Every row comes from one small tree of marks. The marks that hang from a mark follow it in brackets, in alphabetical order. Every link used is in the known rows. Which tree was each row made from?
In the rows, zero is written as 128.
Known rows:
sezu(zanul(puzi)): [126 114 112  87 107 137 135  98 117 121 132 147 134 125 103 182 117 103
 123 136 127  93 128  87 142 127  86 144]
puzi(nira zanul(sezu(mafi nodofo))): [164 136  92 123 115 135 106 141 122 122 122  63 136  71 135 119 174 167
 133 155 117 144 119  71 148  98 167 114]
mafi(resaf(pizam(sezu(nodofo(puzi) zanul)))): [135 134 145 161 163 119 139 124 141 142 118 142 124 188 128  99  91 120
 129 143 132 134 124 191 100 158 139 123]
pizam(resaf sezu(nodofo(puzi))): [135 127 156 178 120 123 131 112 148 163 141 148 141 187 148  46  95 100
 145 114 131 155 120 121 105 178 146 102]
nodofo(puzi): [ 94 129 125 121 115 151 130 115 138 143 145 141 135 131 141 115 125 122
 119 117 129  85 113 126 118 125 143 130]
puzi(zanul): [115 131 127 106 123 141 127 129 137 113 141 115 131  82 119 130 146 123
 119 108 127  81 123  99 147 130 101 133]
ginu(mafi(resaf(pizam) sezu)): [101 133 167 137 153 123 136 156 131 122 135 138 112 135 146  89 125 150
 122  98 137 140 142 181 112 110 171 137]
puzi(nira zanul(sezu(nodofo))): [157 136  95 118 114 131 107 132 130 124 132  80 130  52 133 106 181 147
 149 137 119 130 116  84 155  98 143 119]
sezu(zanul): [115 119 128 119 119 139 135 119 118 120 136 145 130 150 116 200 123 107
 119 115 126  91 121 109 124 128  53 151]
ginu(mafi(sezu(nodofo))): [107 119 170 160 119 122 129 119  98 126 157 138 123 141 139 107 113 115
 160  94 127 164 125  99 111  45 149 132]
ginu(mafi(resaf sezu(zanul))): [108 124 166 149 128 130 140 143 111 102 140 155 112 146 139 163 104 141
 123 112 137 128 137 149 115 126 129 133]
zanul(sezu): [126 126 125 111  94 125 117 120 135 140 135 100 134  97 134 144 150 130
 116 108 121 123 120  91 144 142 127 141]
pizam(resaf sezu): [134 127 155 165 116 118 131 129 158 149 132 138 139 169 143  94 116 102
 127  93 133 148 134 112 126 215  86 125]
tafal(sezu(zanul(puzi(nira)))): [136 122  84  94 107 127 121 127 114 109 110 149 135 102 106 185 150 102
 134 141 123 106 125  79 154 106  88 138]
puzi(nira): [111 134  88 123 127 148 121 135 135 133 131 123 132 112 141 142 167 131
 134 116 127 110 127 113 139  96  77 137]
mafi(resaf(pizam)): [100 133 124 114 148 131 134 156 145 137 120 123 123 142 125 120 146 136
 109 102 132 121 135 176 127 110 126 142]
zanul(puzi(nira) sezu(mafi nodofo)): [161 124  75 100 100 133 108 117 112 142 116  76 142  91 133 119 166 155
 138 166 115 176 127  57 151  70 183 115]
resaf(mafi(sezu)): [106 121 142 132 108 129 128 109 121 129 144 144 124 116 129 163 125 123
 126 117 132 126 134 147 130 124 110 124]
resaf(pizam): [109 126 130 110 138 129 131 130 139 144 130 129 129 141 123 135 142 113
 122 101 126 101 125 140 121 114 108 157]
puzi(nira zanul(sezu)): [152 141  96  97 108 138 109 138 149 116 129  85 129  33 140 118 185 160
 127 134 123 100 123  96 162 156 127 124]
zanul(puzi(nira) sezu): [147 129  76  80  94 135 110 111 141 137 121  98 136  53 138 121 178 149
 130 146 121 131 131  80 164 132 144 127]
zanul(puzi(nira)): [121 129  71  88 114 147 122 115 135 130 126 124 136  84 131 123 161 129
 136 138 127 114 136  93 155  86 109 130]
tafal(sezu): [ 99 124 135 125 107 118 122 141 121 125 127 132 136 126 114 156 150  89
 121  84 120 118 117  82 144  86 101 142]
pizam(resaf sezu(nodofo zanul)): [155 117 159 182 125 111 135 117 128 142 133 152 135 208 122 129  93  84
 147 115 128 162 128 108 114 180  59 126]
ginu(mafi(resaf(pizam(sezu)))): [118 145 170 137 176 112 140 149 159 143 123 117 119 128 149  78 120 146
 119  94 137 160 147 167 111 160 104 139]
ginu(mafi(resaf)): [ 89 137 148 120 144 138 138 157 134 133 140 124 122 121 140 123 136 147
 114  93 135 140 138 135 122  81 108 135]
tafal(sezu(mafi)): [107 124 130 130 109 120 122 155 112 121 118 113 142 146 118 173 143 109
 105 103 118 129 117  70 138  90 126 140]
nodofo(puzi(nira zanul) sezu): [111 162  93 102 119 155 113 127 142 128 126 123 127  71 149  65 132 146
 144 146 128  58 123 142 136 216 169  96]

Which tree is each row?
[151 116 112  99  89 124 115 105 107 140 124  82 145 106 120 125 136 135
 124 150 114 174 124  46 148  84 194 119] : zanul(puzi sezu(mafi nodofo))
[137 119  87 141 112 136 126 124  98  99 120 144 120 140 123 140 135 131
 152 163 129 148 138 135 150  62 163 113] : mafi(resaf sezu(nodofo zanul(puzi(nira))))
[120 132 140 143 140 131 130 140 130 114 135 131 117 118 130  44 119 142
 135 136 133 100 120 193 124 114 252 105] : mafi(resaf(pizam) sezu(nodofo(puzi(zanul))))
[116 125 168 138 153 123 142 151 120 109 131 158 108 156 133 141 108 145
 121 115 137 123 140 190 103 137 140 145] : ginu(mafi(resaf(pizam) sezu(zanul)))
[140 105 158 164 108 119 136 114 104 129 143 179 123 191 113 167  87 100
 146 134 132 160 131 155 107 138 102 112] : pizam(resaf(mafi(sezu(nodofo zanul))))
[168 133 100  91 160 119 133  96 152 142 106 140 124  97 119 154 118 132
 133 172 135 129 150 165 134 197  45 128] : resaf(mafi pizam(sezu(zanul(puzi(nira)))))
[136 145 147 144 167 119 133 133 158 134 123 111 125 114 132  32 115 139
 132 133 134 120 125 181 124 171 185 108] : mafi(resaf(pizam(sezu(nodofo(puzi(zanul))))))
[130 116 147 125 134 119 136 110 119 118 130 164 115 144 112 190 104 120
 123 137 133 108 132 190 111 160  96 144] : resaf(mafi(sezu(zanul)) pizam)
[120 122 172 157 156 115 141 144 101 115 134 153 108 172 124 125 103 131
 143 118 133 156 133 175  95  73 155 136] : ginu(mafi(resaf(pizam) sezu(nodofo zanul)))
[138 131 146 157 154 122 130 114 134 156 121 111 139 178 140  72  98 126
 128 138 124 150 118 137  96 143 181 125] : resaf(pizam(sezu(mafi nodofo(puzi))))
[126 113 137 149 114 114 125 142  83 114 120 131 139 180  96 209 121  89
 125 125 115 147 109  69 121  59 107 140] : tafal(sezu(mafi nodofo zanul))
[156 143  86 131 127 134 110 169 126 114 113  57 130  77 139 110 179 190
 119 158 122 159 127 103 156  98 188 103] : puzi(nira zanul(sezu(mafi(resaf) nodofo)))
[116 144 177 153 179 117 139 133 149 159 131 127 122 145 151  30 100 139
 137 118 136 169 130 180  91 123 169 117] : ginu(mafi(resaf(pizam(sezu(nodofo(puzi))))))
[135 134 145 144 159 114 140 140 149 126 109 133 121 164 123 144 109 126
 111 121 134 129 139 178 123 201  78 146] : mafi(resaf(pizam(sezu(zanul))))
[132 138 176 140 178 113 146 143 149 129 120 137 115 147 136 124  99 140
 118 111 138 145 144 172 106 187  72 147] : ginu(mafi(resaf(pizam(sezu(zanul)))))
[123 126 147 132 117 135 127  99 118 120 154 140 123  87 126  96 105 129
 143 147 132 106 117 151 122 119 188  92] : resaf(mafi(sezu(nodofo(puzi(zanul)))))
[152 125 132 127 152 106 140 113 129 130 108 132 126 163 106 115 100 110
 136 144 130 162 141 151 133 135 123 131] : mafi(resaf(pizam(sezu(nodofo zanul(puzi)))))
[134 113 109  94 108 142 135 112 109 112 123 130 138 142 109 195 114 124
 107 153 125 107 130  75 135 133 110 142] : sezu(mafi zanul(puzi))
[130 109 124 112  89 131 132  94 106 102 136 159 129 130 115 167 106 106
 132 138 128 101 132  98 142 143 145 137] : mafi(sezu(zanul(puzi)))
[121 126 134 126 146 115 133 180 117 110  95 131 126 176 102 196 131 126
  90 126 125 125 125 148 122 132 130 145] : tafal(sezu(mafi(resaf(pizam)) zanul))
[134 137  99 135 127 137 111 151 115 115 120 109 138  98 129  93 154 134
 135 151 119 110 103  86 133  77 191 101] : tafal(sezu(mafi nodofo(puzi(nira zanul))))
[126 140  92 123 133 153 120 126 132 128 142 120 132  83 136  77 152 138
 151 146 127  88 111 121 132  77 155 105] : sezu(nodofo(puzi(nira zanul)))
[132 135 147 122 158 110 134 109 158 155 123 125 127 123 125 125 115 120
 121 117 132 143 141 171 120 189  61 136] : resaf(mafi pizam(sezu))
[128 121 104 167 112 144 122 108 103 118 139 164 125 157 142 132 117 121
 160 159 127 107 111 144 110  92 158 115] : mafi(sezu(nodofo(puzi(nira)) zanul))
[148 129 152 127 162 110 141 104 146 141 119 143 123 139 113 178  98 113
 119 134 133 127 137 177 111 216  28 143] : resaf(mafi pizam(sezu(zanul)))
[123 133 118 123 105 131 119 159 131 128 115  78 133 117 142 146 153 172
  85 129 123 154 130 110 143 141 177 123] : zanul(sezu(mafi(resaf)))
[136 122  74  89 115 147 127 110 123 115 123 143 132 105 118 172 143 123
 133 155 127  96 133  99 145 116  72 137] : sezu(zanul(puzi(nira)))
[120 117 152 151 103 127 131 126 134 135 143 164 125 150 134 134 109 119
 127 114 137 143 140 158 121 175 123 110] : pizam(resaf(mafi(sezu)))
